What can hang from each mark
memelur: betun biguz pudoro vorefa
bedu: betun biguz pudoro subud tuved vorefa
vorefa: bedu memelur
bekeno: pudoro vorefa
gataz: betun biguz
tuved: pabuvak
pudoro: bedu

Each row was made from one small tree. The marks that hang from a mark follow it in brackets, in alphabetical order. Every link used is in the known rows. Write each row's tree.
In the rows, zero is written as 128.
Known rows
bedu(betun pudoro): [116, 114, 138, 130, 122, 136,  92, 127, 111, 115, 111, 163, 139, 114, 132,
 133, 142, 141, 125, 118, 133, 129, 128, 109, 116, 119, 138,  88, 164, 114,
 170, 132]
vorefa(bedu memelur(biguz)): [128,  96, 130, 184, 148, 133, 112, 152, 110,  57, 184, 177, 152, 174, 157,
 150, 162, 141, 114,  94, 146, 142, 145, 152, 130,  90, 125, 107, 110, 149,
 158, 164]
bekeno(vorefa(memelur(pudoro))): [103, 127, 146, 176, 143, 125, 126, 142, 130,  81, 157, 158, 117, 143, 156,
 124, 183, 107, 110, 117, 149, 150, 165, 120, 138, 120, 138, 102, 124, 114,
 163, 128]
vorefa(memelur): [128, 130, 135, 155, 143, 122, 117, 132, 123,  96, 152, 161, 137, 146, 139,
 127, 149, 124, 120, 121, 140, 133, 145, 125, 124, 107, 132, 116, 125, 122,
 138, 119]
memelur(betun biguz pudoro vorefa): [134,  73, 168, 154, 171, 146,  93, 134, 121,  55, 189, 137, 142, 181, 128,
 123, 128, 186,  77, 109, 100, 130, 132, 118, 137,  98, 164, 129, 108, 135,
 143, 144]
bedu(tuved vorefa(memelur)): [ 99, 149, 136, 152, 175, 135,  87,  86, 133,  81, 167, 175, 141, 129, 127,
  90, 134, 121,  70, 126, 149, 117, 120, 129,  86, 100, 157, 147, 169, 124,
 152, 107]
pudoro(bedu(betun biguz subud tuved vorefa)): [ 81,  92, 147, 164, 144, 147,  86, 142,  98,  93, 146, 169, 157, 104, 173,
 127, 181, 122, 129, 112, 154, 131, 126, 152,  98, 127, 128, 115, 188, 162,
 193, 167]
bekeno(vorefa(bedu(betun) memelur(pudoro))): [ 94, 105, 134, 202, 132, 130, 125, 166, 110,  56, 161, 189, 130, 142, 177,
 148, 210, 112, 119,  91, 166, 165, 163, 135, 142, 104, 127,  82, 127, 125,
 189, 144]
bekeno(pudoro vorefa(memelur(betun))): [ 99, 116, 167, 198, 128, 113, 133, 149, 109,  53, 162, 139, 125, 149, 193,
 137, 203, 104, 110,  98, 163, 176, 182, 125, 135, 141, 142,  94, 105, 122,
 174, 186]
bekeno(pudoro(bedu) vorefa(memelur)): [ 72, 135, 154, 210, 130, 112, 140, 155, 121,  56, 163, 161, 122, 146, 201,
 149, 227,  86, 123,  86, 180, 187, 181, 150, 146, 132, 136,  81, 119, 126,
 201, 187]
pudoro(bedu(betun biguz tuved vorefa(memelur))): [ 72, 122, 143, 181, 158, 141,  88, 132, 101,  58, 169, 194, 169, 120, 166,
 129, 182, 123, 107, 102, 164, 143, 127, 150,  97, 100, 129, 110, 182, 152,
 199, 148]
memelur(betun pudoro): [145,  88, 148, 143, 145, 124, 112, 139, 114,  94, 151, 131, 136, 157, 126,
 121, 136, 153, 101, 119, 111, 130, 139, 120, 136, 101, 152, 132, 119, 135,
 133, 126]
bedu(pudoro subud): [131,  93, 149, 122, 132, 131,  85, 130, 121, 141, 109, 144, 120, 124, 133,
 119, 143, 132, 129, 133, 131, 114, 139, 122, 113, 138, 154, 108, 158, 127,
 148, 137]
memelur(betun): [147, 101, 147, 137, 129, 120, 116, 137, 107, 103, 145, 116, 145, 147, 137,
 136, 120, 150, 116, 125, 113, 133, 127, 130, 125, 119, 143, 134, 116, 144,
 121, 151]
bedu(betun pudoro subud tuved): [114,  86, 151, 135, 134, 144,  74, 114, 113, 129, 123, 159, 139, 102, 149,
 106, 153, 124, 118, 134, 129, 100, 125, 123,  92, 141, 149, 117, 187, 135,
 173, 142]
bekeno(pudoro vorefa(bedu memelur)): [ 80, 120, 142, 214, 124, 118, 142, 160, 114,  49, 159, 168, 118, 147, 198,
 149, 226,  93, 115,  81, 189, 183, 179, 145, 140, 130, 132,  85, 109, 127,
 190, 181]
bekeno(pudoro(bedu(tuved vorefa(memelur)))): [ 77, 140, 142, 182, 155, 123, 111, 117, 126,  68, 162, 171, 135, 139, 165,
 121, 187, 105,  93,  92, 173, 156, 146, 153, 115, 111, 151, 118, 152, 132,
 188, 157]
gataz(biguz): [143, 157, 127,  98, 136, 130, 128, 113, 134, 134, 127, 123, 145, 138, 101,
 137, 137, 117, 134, 115, 128, 145, 123, 133, 130, 127, 139, 105, 140,  97,
 102, 130]
tuved(pabuvak): [120, 128, 143, 120, 119, 130, 103, 109, 116, 134, 158, 124, 122, 119, 114,
 134, 140, 128, 146, 130, 114, 141, 128, 127, 140, 123, 125, 138, 143, 118,
 136, 122]
pudoro(bedu(betun biguz subud tuved(pabuvak))): [ 89,  83, 156, 162, 125, 144,  91, 143,  92, 111, 165, 151, 154, 103, 172,
 141, 193, 115, 159, 119, 135, 137, 131, 158, 120, 137, 112, 124, 176, 165,
 188, 169]
bekeno(pudoro vorefa(bedu(tuved))): [ 75, 124, 137, 196, 124, 125, 147, 138, 124,  71, 154, 142, 115, 128, 189,
 136, 206,  89, 104,  94, 179, 167, 156, 156, 131, 149, 134, 115, 123, 139,
 184, 184]
vorefa(bedu memelur): [120, 114, 121, 182, 140, 122, 119, 153, 113,  71, 162, 187, 142, 159, 152,
 148, 170, 127, 116,  97, 162, 147, 141, 152, 128,  87, 130, 110, 121, 140,
 153, 131]
bekeno(pudoro vorefa(bedu(betun tuved) memelur)): [ 71, 116, 143, 222, 126, 126, 135, 150, 109,  41, 168, 178, 130, 133, 209,
 142, 232,  89, 108,  82, 188, 175, 170, 145, 127, 133, 128,  90, 127, 132,
 207, 183]
gataz(betun): [132, 155, 130, 101, 113, 127, 117, 108, 121, 115, 132, 123, 141, 129, 102,
 133, 140, 130, 130, 115, 136, 147, 135, 130, 130, 141, 133, 116, 129, 101,
 118, 130]
bekeno(pudoro vorefa): [ 88, 131, 147, 171, 115, 122, 149, 140, 126,  95, 132, 120, 106, 122, 179,
 133, 192,  93, 124, 107, 162, 168, 168, 126, 140, 163, 130, 100, 115, 116,
 170, 178]
memelur(betun pudoro(bedu(biguz)) vorefa): [103,  86, 162, 172, 165, 133,  99, 157, 113,  50, 174, 163, 145, 164, 142,
 137, 167, 166,  87,  98, 134, 152, 131, 141, 139,  91, 163, 121, 131, 148,
 166, 124]
memelur(betun biguz vorefa): [137,  86, 168, 148, 156, 142,  97, 132, 114,  64, 183, 122, 151, 172, 139,
 139, 111, 181,  94, 115, 101, 132, 121, 128, 127, 116, 154, 130, 106, 144,
 132, 169]
pudoro(bedu(tuved)): [102, 138, 130, 154, 146, 124, 122, 121, 132, 107, 159, 145, 143, 134, 144,
 131, 148, 114, 112, 119, 138, 131, 115, 172, 124, 114, 139, 142, 150, 155,
 158, 143]
memelur(betun biguz pudoro vorefa(bedu)): [129,  60, 156, 175, 169, 146,  95, 150, 113,  34, 197, 158, 146, 191, 137,
 140, 145, 188,  75,  89, 117, 141, 129, 140, 142,  82, 162, 125, 104, 149,
 155, 153]

Write each row's tree
[117,  67, 150, 163, 155, 151, 101, 142, 119,  94, 176, 151, 147, 148, 158,
 123, 169, 137, 123, 111, 114, 119, 142, 147, 134, 112, 129, 117, 145, 155,
 184, 173]
memelur(biguz pudoro(bedu(betun subud tuved)))
[108,  88, 146, 157, 129, 131, 116, 168, 105, 117, 136, 141, 142, 126, 167,
 147, 177, 122, 155, 117, 144, 139, 142, 159, 129, 138, 119, 111, 145, 165,
 162, 169]
pudoro(bedu(biguz subud))
[ 96, 123, 135, 168, 125, 126, 120, 145, 120,  86, 137, 155, 119, 134, 156,
 149, 173, 116, 112, 106, 160, 155, 142, 147, 131, 126, 143,  98, 137, 132,
 171, 157]
bekeno(vorefa(bedu(pudoro)))
[105,  78, 140, 159, 143, 142,  89, 139, 104,  98, 141, 167, 141, 125, 151,
 122, 171, 127, 107, 118, 158, 115, 125, 156,  98, 131, 141, 128, 165, 169,
 168, 152]
vorefa(bedu(biguz pudoro subud tuved))
[107,  98, 156, 163, 168, 138,  80, 136,  97,  51, 163, 176, 151, 145, 136,
 109, 161, 152,  86, 111, 150, 139, 149, 106, 100,  94, 146, 114, 150, 132,
 161, 123]
bedu(biguz vorefa(memelur(betun pudoro)))
[119, 115, 147, 156, 168, 127,  83, 121, 114,  64, 161, 177, 139, 155, 126,
 110, 144, 149,  80, 109, 140, 138, 143, 112, 111,  79, 163, 118, 145, 116,
 152, 112]
bedu(vorefa(memelur(betun pudoro)))
[ 90,  99, 144, 165, 152, 152,  82, 143,  94,  61, 144, 199, 153, 117, 148,
 115, 181, 142, 111, 103, 159, 141, 151,  93, 101,  99, 122,  87, 167, 117,
 187, 118]
bedu(betun biguz vorefa(memelur(pudoro)))
[140,  68, 162, 164, 158, 132, 103, 151, 108,  64, 190, 132, 155, 186, 145,
 140, 145, 167, 104, 103, 102, 139, 143, 148, 147,  90, 147, 120, 112, 161,
 161, 183]
memelur(betun biguz pudoro(bedu))
[ 83,  95, 173, 123, 160, 155,  30,  84, 103, 111, 153, 162, 132,  95, 122,
  87, 159, 130,  98, 140, 141, 109, 123, 120,  73, 137, 162, 142, 218, 136,
 179, 131]
bedu(biguz pudoro subud tuved(pabuvak) vorefa)
[ 87, 105, 150, 217, 131, 127, 137, 159, 111,  38, 177, 160, 126, 160, 203,
 151, 219, 103, 114,  80, 177, 179, 182, 145, 141, 132, 127,  83, 100, 134,
 194, 207]
bekeno(pudoro vorefa(bedu memelur(biguz)))
[148,  80, 162, 169, 163, 130,  98, 139, 110,  56, 192, 154, 153, 185, 142,
 123, 147, 159,  97, 112, 112, 130, 158, 119, 131,  89, 145, 117, 106, 136,
 147, 150]
vorefa(memelur(betun biguz pudoro))
[120, 123, 146, 153, 159, 124,  84, 120, 109,  69, 157, 167, 144, 149, 133,
 119, 134, 146,  91, 113, 141, 140, 136, 119, 104,  90, 157, 120, 144, 122,
 144, 128]
bedu(vorefa(memelur(betun)))
[ 92, 107, 138, 140, 131, 154,  94, 138,  92,  91, 121, 163, 151,  97, 146,
 126, 154, 142, 128, 113, 150, 139, 130, 103,  98, 127, 112,  97, 168, 128,
 172, 142]
bedu(betun biguz vorefa)
[ 55, 119, 156, 203, 120, 132, 141, 152, 107,  66, 154, 143, 135, 111, 210,
 142, 228,  87, 126,  94, 177, 175, 163, 150, 130, 161, 118,  93, 142, 146,
 214, 204]
bekeno(pudoro(bedu(betun biguz tuved)) vorefa)
[ 93, 106, 151, 141, 139, 152,  84, 113, 102,  96, 134, 163, 157,  98, 140,
 109, 154, 133, 103, 129, 142, 111, 119, 116,  86, 139, 131, 116, 185, 143,
 182, 136]
bedu(betun biguz pudoro tuved)
[140,  98, 152, 166, 156, 119, 104, 141, 113,  69, 170, 164, 143, 169, 137,
 120, 155, 145,  98, 114, 127, 136, 154, 118, 130,  86, 152, 119, 116, 128,
 142, 117]
vorefa(memelur(betun pudoro))
[ 84, 134, 137, 165, 137, 123, 121, 133, 124,  87, 136, 153, 126, 134, 161,
 137, 179, 114, 116,  90, 167, 165, 148, 146, 130, 118, 143, 104, 143, 127,
 182, 166]
bekeno(pudoro(bedu(vorefa)))
[107,  99, 148, 167, 158, 131,  84, 145, 113,  84, 163, 172, 145, 152, 162,
 137, 168, 131, 127, 105, 146, 141, 146, 155, 119, 100, 144, 102, 153, 145,
 175, 170]
pudoro(bedu(subud vorefa(memelur(biguz))))
[118,  74, 136, 183, 132, 130,  80, 165,  94,  76, 140, 212, 146, 142, 170,
 149, 194, 134, 131,  93, 164, 140, 152, 137, 116,  94, 139,  76, 153, 136,
 187, 147]
vorefa(bedu(betun pudoro subud) memelur)
[118,  85, 139, 186, 143, 139,  83, 151,  96,  47, 170, 205, 160, 164, 160,
 154, 173, 151, 112,  86, 151, 143, 145, 138, 120,  83, 132,  75, 138, 139,
 192, 167]
vorefa(bedu(betun pudoro) memelur(biguz))
[107, 132, 134, 150, 167, 132,  90, 116, 129,  80, 150, 184, 128, 143, 121,
 104, 149, 134,  88, 111, 150, 135, 143, 111, 112,  84, 153, 114, 153, 105,
 156,  97]
bedu(vorefa(memelur(pudoro)))
[ 74, 117, 150, 138, 157, 159,  58,  96, 102,  80, 133, 183, 156,  92, 131,
  96, 149, 139,  80, 122, 155, 114, 113, 108,  67, 122, 147, 113, 211, 131,
 194, 129]
bedu(betun biguz pudoro tuved vorefa)
[121,  75, 149, 183, 165, 140,  74, 131, 110,  63, 185, 191, 150, 166, 160,
 124, 170, 135,  93, 108, 147, 114, 141, 158, 102, 100, 153, 117, 147, 158,
 176, 166]
vorefa(bedu(pudoro subud tuved) memelur(biguz))
[ 97, 128, 124, 160, 154, 139, 114, 123, 137,  81, 160, 167, 130, 138, 133,
 130, 145, 138,  85, 107, 152, 132, 104, 154, 120, 109, 152, 143, 139, 140,
 147, 111]
memelur(vorefa(bedu(tuved)))
[100,  78, 148, 153, 137, 144,  73, 127,  98, 102, 160, 165, 137, 118, 143,
 127, 179, 128, 119, 119, 150, 124, 126, 155, 105, 128, 139, 135, 175, 162,
 174, 148]
vorefa(bedu(biguz pudoro subud tuved(pabuvak)))
[ 85, 108, 130, 170, 144, 151, 110, 139, 115,  69, 156, 176, 146, 122, 152,
 137, 165, 143, 100, 102, 158, 137, 109, 144, 113, 118, 131, 125, 149, 147,
 167, 124]
memelur(vorefa(bedu(betun biguz tuved)))
[154,  66, 161, 146, 154, 138, 105, 138, 110,  78, 179, 118, 147, 177, 131,
 123, 125, 171,  99, 117,  93, 124, 143, 121, 138, 104, 145, 129, 104, 146,
 138, 167]
memelur(betun biguz pudoro)
[ 82, 118, 136, 193, 113, 122, 151, 157, 118,  74, 141, 141, 110, 133, 189,
 151, 209,  96, 122,  88, 180, 179, 166, 148, 144, 147, 129,  95, 112, 131,
 182, 188]
bekeno(pudoro vorefa(bedu))
[112, 121, 122, 186, 154, 125, 114, 131, 120,  67, 179, 188, 148, 153, 152,
 129, 166, 119,  94, 105, 160, 132, 129, 162, 113,  90, 139, 135, 134, 151,
 155, 126]
vorefa(bedu(tuved) memelur)
[110,  86, 155, 166, 150, 134,  85, 150,  98,  47, 158, 167, 149, 157, 141,
 149, 150, 175,  83,  98, 148, 147, 117, 141, 116, 101, 165, 116, 135, 152,
 157, 139]
memelur(betun vorefa(bedu(biguz pudoro)))
[126,  84, 152, 176, 163, 134, 101, 151, 121,  75, 183, 172, 143, 173, 156,
 129, 176, 135, 121, 106, 129, 133, 163, 140, 138,  93, 137, 103, 123, 139,
 170, 152]
vorefa(memelur(biguz pudoro(bedu(subud))))
[ 84, 134, 140, 179, 144, 119, 116, 135, 122,  71, 149, 171, 131, 143, 166,
 135, 189, 112, 111,  86, 174, 168, 156, 145, 127, 107, 144,  98, 141, 124,
 187, 161]
bekeno(pudoro(bedu(vorefa(memelur))))
[ 81, 116, 140, 145, 148, 158,  88, 109, 101,  86, 142, 162, 158,  90, 146,
 102, 149, 131, 100, 123, 149, 119, 114, 115,  78, 132, 122, 129, 186, 141,
 174, 136]
bedu(betun biguz tuved vorefa)
[102, 101, 149, 162, 174, 149, 104, 138, 141,  66, 183, 162, 133, 171, 133,
 132, 155, 160,  93,  97, 124, 140, 132, 144, 149,  93, 152, 114, 127, 133,
 173, 136]
memelur(biguz pudoro(bedu) vorefa)
